Each row was made from one small tree. Brackets hold a mark, then the marks that hang from it, in the order of their numbers. Every link used is in the known rows. Write each row's tree.
In the rows, 128 means zero.
Known rows:
(Z_444 (Z_709 Z_112) Z_885): [127 115 206 157 139 124 175 136 148 124 142 124  82 126 143 184 145 164
 179 157 124 141 138 128 138 135 137 149 125 155 109 131 100 104 145 176
 120 116 144 109 107 138 108 127 141 103 127 144 104 136 148 105 163 132
 143  85 144 143 100 151 124  95 115 118 128  93  98  98 123 142]
(Z_101 (Z_455 Z_669)): [152 135 159 130 137 102 156 151 131 151 136 164 136 119 132 151 130 118
  87 105 151 128 150 123 108 124 155 123 109 137 116 124 134 136 121 104
 144 142 148 150  98 160  88 137 136 128 150 103 125 124 116 125 136 134
 137 113 168 133 120 157  96 120 117 135 133 140 104 176 134 157]
(Z_101 Z_455): [149 145 153 108 147 111 142 128 138 138 122 160 123 132 114 145 133 113
 107 121 139 126 134 127 109 126 137 113 125 126 114 125 135 129 134 119
 138 125 140 155 120 153 115 125 122 106 148 108 109 149 132 118 138 119
 129 102 149 138 116 154 105 135 125 133 121 139 115 141 119 146]
(Z_455 Z_101 (Z_669 (Z_444 Z_709))): [164 129 144 143  77 127 133 123 124 124 147 111 106 120 165 142 151 185
 112 133 136 142 157  98 123 140 155 150 126 112 123 121 114 124 128 117
  99 156 124 156  93 156 109 134 155 136 109 147  86 104 104 152 103 153
 146 140 127  91 100 141 131 136  89 129 133  81 121 201 117 107]
(Z_444 (Z_669 Z_455) (Z_709 Z_112) (Z_885 Z_129)): [104 160 236 173 142 130 192  97 140 136 150  87  67  93 154 237 159 198
 165 157 118 171 161 109 108 123 155 127 118 134 119 131 130 113 145 175
 154 159 165  70  76 144  55 123 130  83 176 127  89 190 194 120 165 139
 131 103 153 160  97 156 137 107 115 115 119  94  60 107 114 181]
(Z_112 (Z_709 (Z_444 Z_669 (Z_885 Z_129)))): [107 155 189 131 119 152 115  86 132 131 144 107 111  97 171 227 154 155
 183 129 105 162 127 129 122 132 154 143 138 120 180 123 136 115 196 132
 110 149 166  47 101 132 115 135 167 106 156 148 118 144 143 116 147 150
 150  59 151 152 114 124 143 135 104 140 107 107  69 159 139 134]
(Z_669 Z_455): [132 144 140 118 143 149 142 124 121 128 117 126 134 112 138 131 141 122
 139 136 122 149 137 111 113 129 142 100 130 131 120 140 144 137 100 104
 131 135 134 122 122 134 115 146 116 142 144 108 114 169 139 145 131 116
 109 142 148 122 110 115 123 123 120 110 122 140 126 113 119 160]
(Z_885 Z_129 (Z_444 (Z_669 Z_455) (Z_709 Z_112))): [103 178 154 159 156 117 165 135 130 114 156  90  98  87 177 194 162 207
 160 147 105 178 148 116 112 122 144  95 134 128 104 120 153 103 138 170
 137 165 199  64  91 176  30 136 133  83 159 110 124 208 183 145 158 153
 113 124 162 119 106 159 146 119  92 118 132  91  64 119 138 172]
(Z_455 Z_101 (Z_669 (Z_444 Z_709 Z_885))): [170 126 193 148  70 144 158 100 130 129 135 127  94 119 184 168 152 195
 119 140 137 160 170  97 139 139 162 162 139 140 131 134  92 118 152 136
  93 147 112 141  95 140 116 142 160 139 109 158  66 107 111 127 113 132
 153 106 145 101  93 152 114 123  98 126 130  70 104 193 119 107]
(Z_885 Z_129 Z_444): [123 165 103 122 151 115 114 128 141 102 125 118 133  79 186 122 124 160
 115 124 125 161 112 134 127 115 108 121 151 120 123 125 151 101 151 148
 124 141 143  51 138 152  97 127 145 114 127 114 149 182 152 132 136 143
 135 135 120 108 149 162 147 152 103 142 126 118  97 141 132 114]
(Z_455 Z_101 Z_669): [150 115 145 137  88 138 140 109 121 128 148 143 136 127 148 123 143 155
 105  95 133 144 126 104 129 109 143 144  98 132 142 138 138 130 121 114
 133 133 119 117  91 126 123 129 162 151 120 145 110  87 110 146 100 140
 120 156 147 122 132 129 111 146 101 128 141 116 121 207 140 140]
(Z_547 Z_129): [125 126 132 127 115 134 119 126 128 122 127 118 142  94 136 114 115 122
 102 131 115 125 144 119 128 149 141 111  96 121 125 141 139 119 121 109
 115 140 142 115 119 116 124 128 133 126 131 138 130 130 143 118 107 131
 128 127 117 129 145 134  82 129 124 116 113 145 125 116 106 135]
(Z_112 (Z_709 Z_444)): [120 127 125 115 126 142  93 145 124 117 135 138 144 125 143 142 167 106
 182 124 109 147 110 144 126 151 132 134 143 108 148 133 134 120 160 104
  99 129 163  95 127 141 140 130 167 133 112 117 141 138 112 128 112 152
 146  93 140 113 124 100 129 130 100 129 112 115 112 146 139 106]
(Z_669 (Z_444 Z_709) Z_455): [143 154 133 131 119 142 140 139 116 124 116  96 104 116 153 140 162 161
 146 161 126 151 163 113 116 151 143 124 157 106 111 122 109 129 112  98
  91 158 139 157 127 163  92 139 107 107 133 116  86 185 136 137 134 131
 145 116 129  86  86 122 144 113 114 116 112 101 123 103 106 130]
(Z_101 (Z_455 (Z_669 Z_444))): [158 148 143 144 113 105 149 143 135 141 123 160 120 120 156 137 141 132
 115 113 160 126 155 115 110 136 155 126 132 106 117 114 124 145 125  92
 131 161 131 166 123 170  91 126 141 124 162 126 106 142 101 130 117 141
 148  90 165 104  95 154  97 132  94 140 144 122 105 174 128 147]
(Z_444 (Z_885 Z_129)): [118 140 171 136 129 139 134  89 153 120 121 118 101  80 163 171 118 147
 122 131 134 151 123 122 134 113 118 143 123 129 144 129 126 116 137 144
 135 133 123  60 126 117 114 120 143 111 145 132 129 162 157 103 152 113
 143 114 103 151 132 149 136 137 116 140 113 118  80 126 121 127]
(Z_112 (Z_709 (Z_444 Z_669 Z_885))): [106 130 196 134 111 145 117 105 123 139 147 124 121 116 147 233 158 137
 190 129  98 150 143 139 134 141 155 144 152 127 164 123 125 120 199 131
 103 144 165  86 105 130 118 149 175 115 148 161 107 121 129 113 139 151
 158  56 165 144 105 112 113 123 114 106 119  94  89 149 142 144]
(Z_709 Z_112 (Z_444 Z_885)): [100  82 207 151 138 142 146 157 138 105 120 162  94 126 165 157 154 150
 228 119 127 164 107 138 120 123 120 158 126 134 138 135 122 122 134 135
 129 120 126  90 135 137 153 138 169 116 145 169 114 144 130 120 147 142
 126  55 156 153  93 125 115 113  92 135 136  89 107 119 154 134]
(Z_112 (Z_709 (Z_444 (Z_885 Z_129)))): [113 137 174 115 130 150 104 107 149 110 126 117 109  81 182 186 152 141
 187 145 110 170 102 138 126 142 123 142 135 122 168 130 137 112 180 126
 106 137 152  23 115 127 138 131 187 124 133 124 137 171 141 104 137 141
 152  74 128 144 130 114 131 125  91 144 106 105  79 147 142 112]
(Z_545 Z_547): [128 107 118 141 134 131 139 117 142 141 124 140 110 118 136 100  97 130
 120 120 133 142 110 111 135 112 130 124 135 110 111 134 110 151 148 125
 127 125 149 125 115 144 102 113 140 114 127  89 148 135 140 134 130 123
 153 139 143 127 112 128 146 136 134 127 122 121 112 123 127 143]
(Z_444 (Z_709 Z_112) (Z_885 Z_129)): [116 129 200 157 144 127 162 120 153 113 138 110  80  97 148 192 139 187
 164 161 129 155 127 125 125 125 126 156 106 147 118 136 109  97 140 185
 132 133 153  66 105 138  91 115 155  87 140 127 127 157 179 109 162 134
 135  83 134 152 114 150 140 105 110 135 125 100  68 111 115 136]

Which tree is each row?
[103 159 127 142 164 113 141 163 149  89 149 112 102  86 176 142 145 191
 151 145 120 162 114 128 122 126 115 114 136 136 101 130 142  83 136 185
 118 140 178  55 109 168  80 123 149  83 125 109 160 180 170 127 146 162
 130 104 124 107 131 170 140 124  88 148 136  92  70 121 122 121]	(Z_885 Z_129 (Z_444 (Z_709 Z_112)))
[154 134 165 157 120 154 161 130 126  96 148 115  87 132 167 119 195 180
 183 148 117 171 148  97 102 135 137 123 112 113 114 134 139 126 109 123
 107 123 127 139  98 158 106 111 142 128 126 125  57 169 120 170 103 138
 102 129 145  94  88 126 124 125  90 117 139  79 126 143 110 146]	(Z_669 (Z_444 (Z_709 Z_112)) (Z_455 Z_101))
[142 156 175 165  92 114 159 107 142 132 129  91  83  74 189 192 127 200
 121 160 150 146 159 103 136 130 145 157 142 128 127 116  95 127 142 139
 112 175 139  82 107 147  88 131 152  95 136 139 105 159 141 102 138 144
 175  93 125 108 102 157 143 119  90 150 120  85  76 157 111 111]	(Z_455 (Z_669 (Z_444 Z_709 (Z_885 Z_129))))
[121 145 184 168 130 127 161 130 151 105 135 104  58  95 182 171 149 192
 185 178 131 155 139 107 124 131 124 156 126 132 124 120  95 118 155 164
 119 144 140  74 111 152 109 109 154  78 136 135  84 164 153 120 138 146
 146  56 121 122 103 160 135 109  94 148 131  72  70 113 115 119]	(Z_669 (Z_444 (Z_709 Z_112) (Z_885 Z_129)))
[118 146 169 147 132 144 161 138 124 112 167 117 110 128 169 176 190 207
 156 129  91 190 159 119 119 121 160 102 135 144  97 132 163  98 150 171
 129 137 163  97  87 159  56 141 147 113 129 125  77 156 157 170 121 155
 100 137 176 106  95 150 116 125  89  84 139  85  88 160 133 170]	(Z_885 (Z_444 (Z_669 (Z_455 Z_101)) (Z_709 Z_112)))
[156 151 184 155  74 127 147  74 141 121 136 100  78  80 204 171 145 206
 121 143 139 171 148  91 132 124 146 167 120 123 142 126  99 118 144 141
 110 161 117  81  88 137 108 128 170 113 130 152  76 139 127 124 122 144
 152 113 120 111 110 158 144 129  79 138 120  74  73 206 113 110]	(Z_455 Z_101 (Z_669 (Z_444 Z_709 (Z_885 Z_129))))
[171 125 132 147  77 139 129 120 124 119 134 138 125 124 180 108 145 162
 125 110 139 142 141 100 129 118 141 148 118 111 144 130 126 151 140  97
 115 143  99 140 110 139 123 133 163 166 120 155 102 102  80 157  86 149
 120 144 146  94 106 133 113 145  87 130 133  99 129 207 150 123]	(Z_455 Z_101 (Z_669 Z_444))
[139 145 170 165  91 134 144 107 133 124 112 110  96  78 199 159 115 180
 131 141 152 154 135 100 115 111 134 154 125 129 148 117 102 152 142 112
 127 172 112  73 126 143 108 128 160 121 153 148 126 151 126 111 130 141
 153 105 132 118 111 150 135 122  89 158 127  96  87 165 138 130]	(Z_455 (Z_669 (Z_444 (Z_885 Z_129))))
[102 184 124 130 129  99 145 117 126 125 155  81 103  93 163 208 126 200
 106 152 117 146 155 133 141 128 142 128 159 118 117 120 135  91 158 180
 128 174 183  71 115 158  58 136 116  73 138 131 130 162 164 127 155 159
 149 120 122 114 117 174 152 135 111 118 122  95  76 148 116 129]	(Z_885 Z_129 (Z_444 Z_669 Z_709))
[103 149 161 127 123 154 115 126 101 131 146 120 140 123 146 193 181 120
 190 129 102 163 141 127 105 151 156 101 144 111 158 128 153 132 157  94
 111 157 180  97 101 150  89 140 144 139 148 126 113 167 125 142 124 149
 128  97 156 123  98  91 126 124 106 101 113 120 103 135 141 153]	(Z_112 (Z_709 (Z_444 (Z_669 Z_455))))
[156 138 189 147 107 121 169 112 141 147 106 162 103 110 176 177 134 134
 119 129 158 134 171 113 127 135 155 148 136 121 120 119 110 151 145  95
 128 156 112 151 126 160 100 141 147 117 161 136  83 143 123 117 142 126
 162  68 173 125  93 166  82 121 100 138 133 105  94 172 134 153]	(Z_101 (Z_455 (Z_669 (Z_444 Z_885))))
[158 158 192 126 111 176 148  73 134 107 122  94  78  71 202 168 167 198
 133 160 122 187 168  86 125 129 130 146 127 118 145 136 118 118 130 131
 100 151 109  85 107 132 100 123 147 113 132 125  57 201 147 142 132 117
 132 125 121 107 101 135 148 137  94 124  94  85  79 147  94 128]	(Z_669 (Z_444 Z_709 (Z_885 Z_129)) (Z_455 Z_101))
[112 124 178 119 119 153 101 122 133 121 124 134 117 120 157 183 159 115
 193 139 107 160 109 151 141 152 137 149 151 133 166 141 123 127 183 117
  88 125 155  75 123 133 136 149 181 137 122 133 117 150 120 115 132 142
 150  66 137 133 119 100 112 117 102 126 121 110  95 140 133 124]	(Z_112 (Z_709 (Z_444 Z_885)))
[118 112 193 160 119 167 145 135 115 106 150 160 111 142 161 148 192 167
 215  97 106 178 143 115  90 118 139 119  99 107 152 140 165 130 117 113
 140 126 133  98  85 139 115 129 165 142 154 152  73 148 119 168 120 156
  78 118 178 146  87 114 126 134  92 107 134 100 121 166 163 178]	(Z_709 Z_112 (Z_444 (Z_669 (Z_455 Z_101))))
[102 146 201 119 120 176 135 101 115 136 134 126 125 112 160 228 174 132
 197 122  94 174 152 132 122 149 166 119 149 123 162 141 132 124 182 105
 106 148 173  90 103 140  94 153 155 130 153 144  83 173 127 129 148 129
 140  80 169 147  95  99 119 119 121 106 112 103  86 139 144 157]	(Z_112 (Z_709 (Z_444 (Z_669 Z_455) Z_885)))
[ 86 119 218 190 132 133 158 123 135 107 148 136  78 110 172 198 156 178
 210 132 125 162 123 123 103 109 117 158 113 123 145 125 123 118 146 155
 144 145 143  43 111 135 125 129 169  90 164 166 119 150 160 109 159 154
 121  66 152 171 103 143 144 127  84 131 129  95  70 139 155 146]	(Z_709 Z_112 (Z_444 Z_669 (Z_885 Z_129)))
[158 132 136 130  97 170 122 100 117 102 124 130 122 121 183  94 177 152
 146 123 122 162 153  98 109 128 127 117 124 101 150 128 146 149 115  85
 109 126  82 140 122 140 123 125 138 149 130 114  73 169 107 167  95 123
 109 153 143  98 102 109 124 150  94 121 123 105 132 155 120 132]	(Z_669 Z_444 (Z_455 Z_101))
[160 147 143 122 100 156 137 105 115 109 129 107 114 116 174 126 186 180
 127 140 117 171 171 100 113 140 140 135 136 107 130 131 127 132 123 104
  97 142 122 151 103 152 105 128 130 122 113 128  56 172 116 159 106 124
 113 157 127  87  89 131 143 131 100 111 119  87 136 149 102 130]	(Z_669 (Z_444 Z_709) (Z_455 Z_101))
[114 144 220 143 105 173 141  78 129 115 122 133  98  83 190 206 168 173
 160 107 108 193 154  99  98 116 124 146 104 113 179 140 149 127 123 120
 141 150 123  51  99 122 111 138 166 121 174 153  66 187 140 130 144 124
 100 122 154 157  98 125 148 150  98 111  95  99  99 181 138 157]	(Z_709 (Z_444 (Z_669 (Z_455 Z_101)) (Z_885 Z_129)))
[104 133 178 137 125 145 121 114 139 113 111 134  94  84 181 171 126 151
 170 127 137 165 116 126 119 111 111 166 132 125 162 131 124 114 127 131
 129 144 127  53 138 124 154 140 176 113 143 151 115 183 136  97 162 123
 137  86 116 144 116 131 148 140  97 153 113 108  94 142 136 116]	(Z_709 (Z_444 (Z_885 Z_129)))
[138 125 188 170 123 131 168 139 140 114 132 119  74 129 159 174 153 185
 193 172 128 143 148 122 132 136 137 154 143 133 111 125  93 112 151 156
 106 131 125 127 131 150 128 121 150  91 130 150  85 146 137 126 141 138
 154  57 141 117  84 146 113 100 100 129 137  72  94 104 123 123]	(Z_669 (Z_444 (Z_709 Z_112) Z_885))
[116 171 208 140 127 137 173  68 124 146 133  78  89  77 152 252 138 183
 121 153 115 167 177 116 125 125 152 123 133 142 123 125 122 115 138 158
 142 170 161  80  96 131  56 140 111  85 166 117  93 189 177 107 180 119
 142 115 139 150 101 151 161 107 135 112  94 108  72 112 107 160]	(Z_444 (Z_669 Z_455) Z_709 (Z_885 Z_129))
[134 143 170 142 106 157 143  75 107 140 148 128 129 130 132 157 172 157
 122 107 103 155 156  99 108 121 151 115 107 122 147 139 151 135 131 114
 146 136 124 134  90 129 101 130 125 149 149 132  77 137 131 152 113 126
  98 164 161 136 113 125 121 141 130 105 112 115 125 165 129 166]	(Z_444 (Z_669 (Z_455 Z_101)))
[125 147 200 165 141 146 168 127 146 103 120  95  67  76 195 174 158 194
 195 169 130 183 151 100 102 130 131 126 122 128 123 123 112 121 125 138
 116 159 138  77 112 160  81 115 153  90 152 114  84 222 172 137 151 123
 135  81 139 122  91 143 140 108  84 138 118  89  70  95 113 150]	(Z_669 (Z_444 (Z_709 Z_112) (Z_885 Z_129)) Z_455)
[111 101 239 160 115 175 165 110 121 114 140 160  88 138 172 191 192 171
 220 103  99 189 148 106 101 115 144 144 106 132 160 142 147 136 135 128
 138 125 118  92  92 145 119 140 181 138 164 167  66 158 141 156 142 136
  97 103 187 158  73 115 108 127  91 100 141  88  98 160 150 176]	(Z_709 Z_112 (Z_444 (Z_669 (Z_455 Z_101)) Z_885))
[125 165 209 133 103 156 165  64 130 130 154  88  82  85 158 231 162 196
 114 133 111 177 178  93 115 126 151 135 118 132 138 136 133 105 150 159
 140 162 140  65  70 126  67 136 124  99 157 138  54 168 165 130 160 114
 124 144 139 147 113 154 156 129 116  99  95  95  78 165  99 169]	(Z_444 (Z_669 (Z_455 Z_101)) Z_709 (Z_885 Z_129))
[ 99 159 205 126 126 167 122  89 126 131 134 108 111  77 178 231 173 157
 190 140 104 186 143 123 110 137 157 117 139 122 173 130 143 126 178 112
 122 161 173  37  98 129  86 141 168 120 165 128 119 200 153 125 151 142
 139  84 161 150 112 110 141 130 108 116 103  97  64 143 131 153]	(Z_112 (Z_709 (Z_444 (Z_669 Z_455) (Z_885 Z_129))))
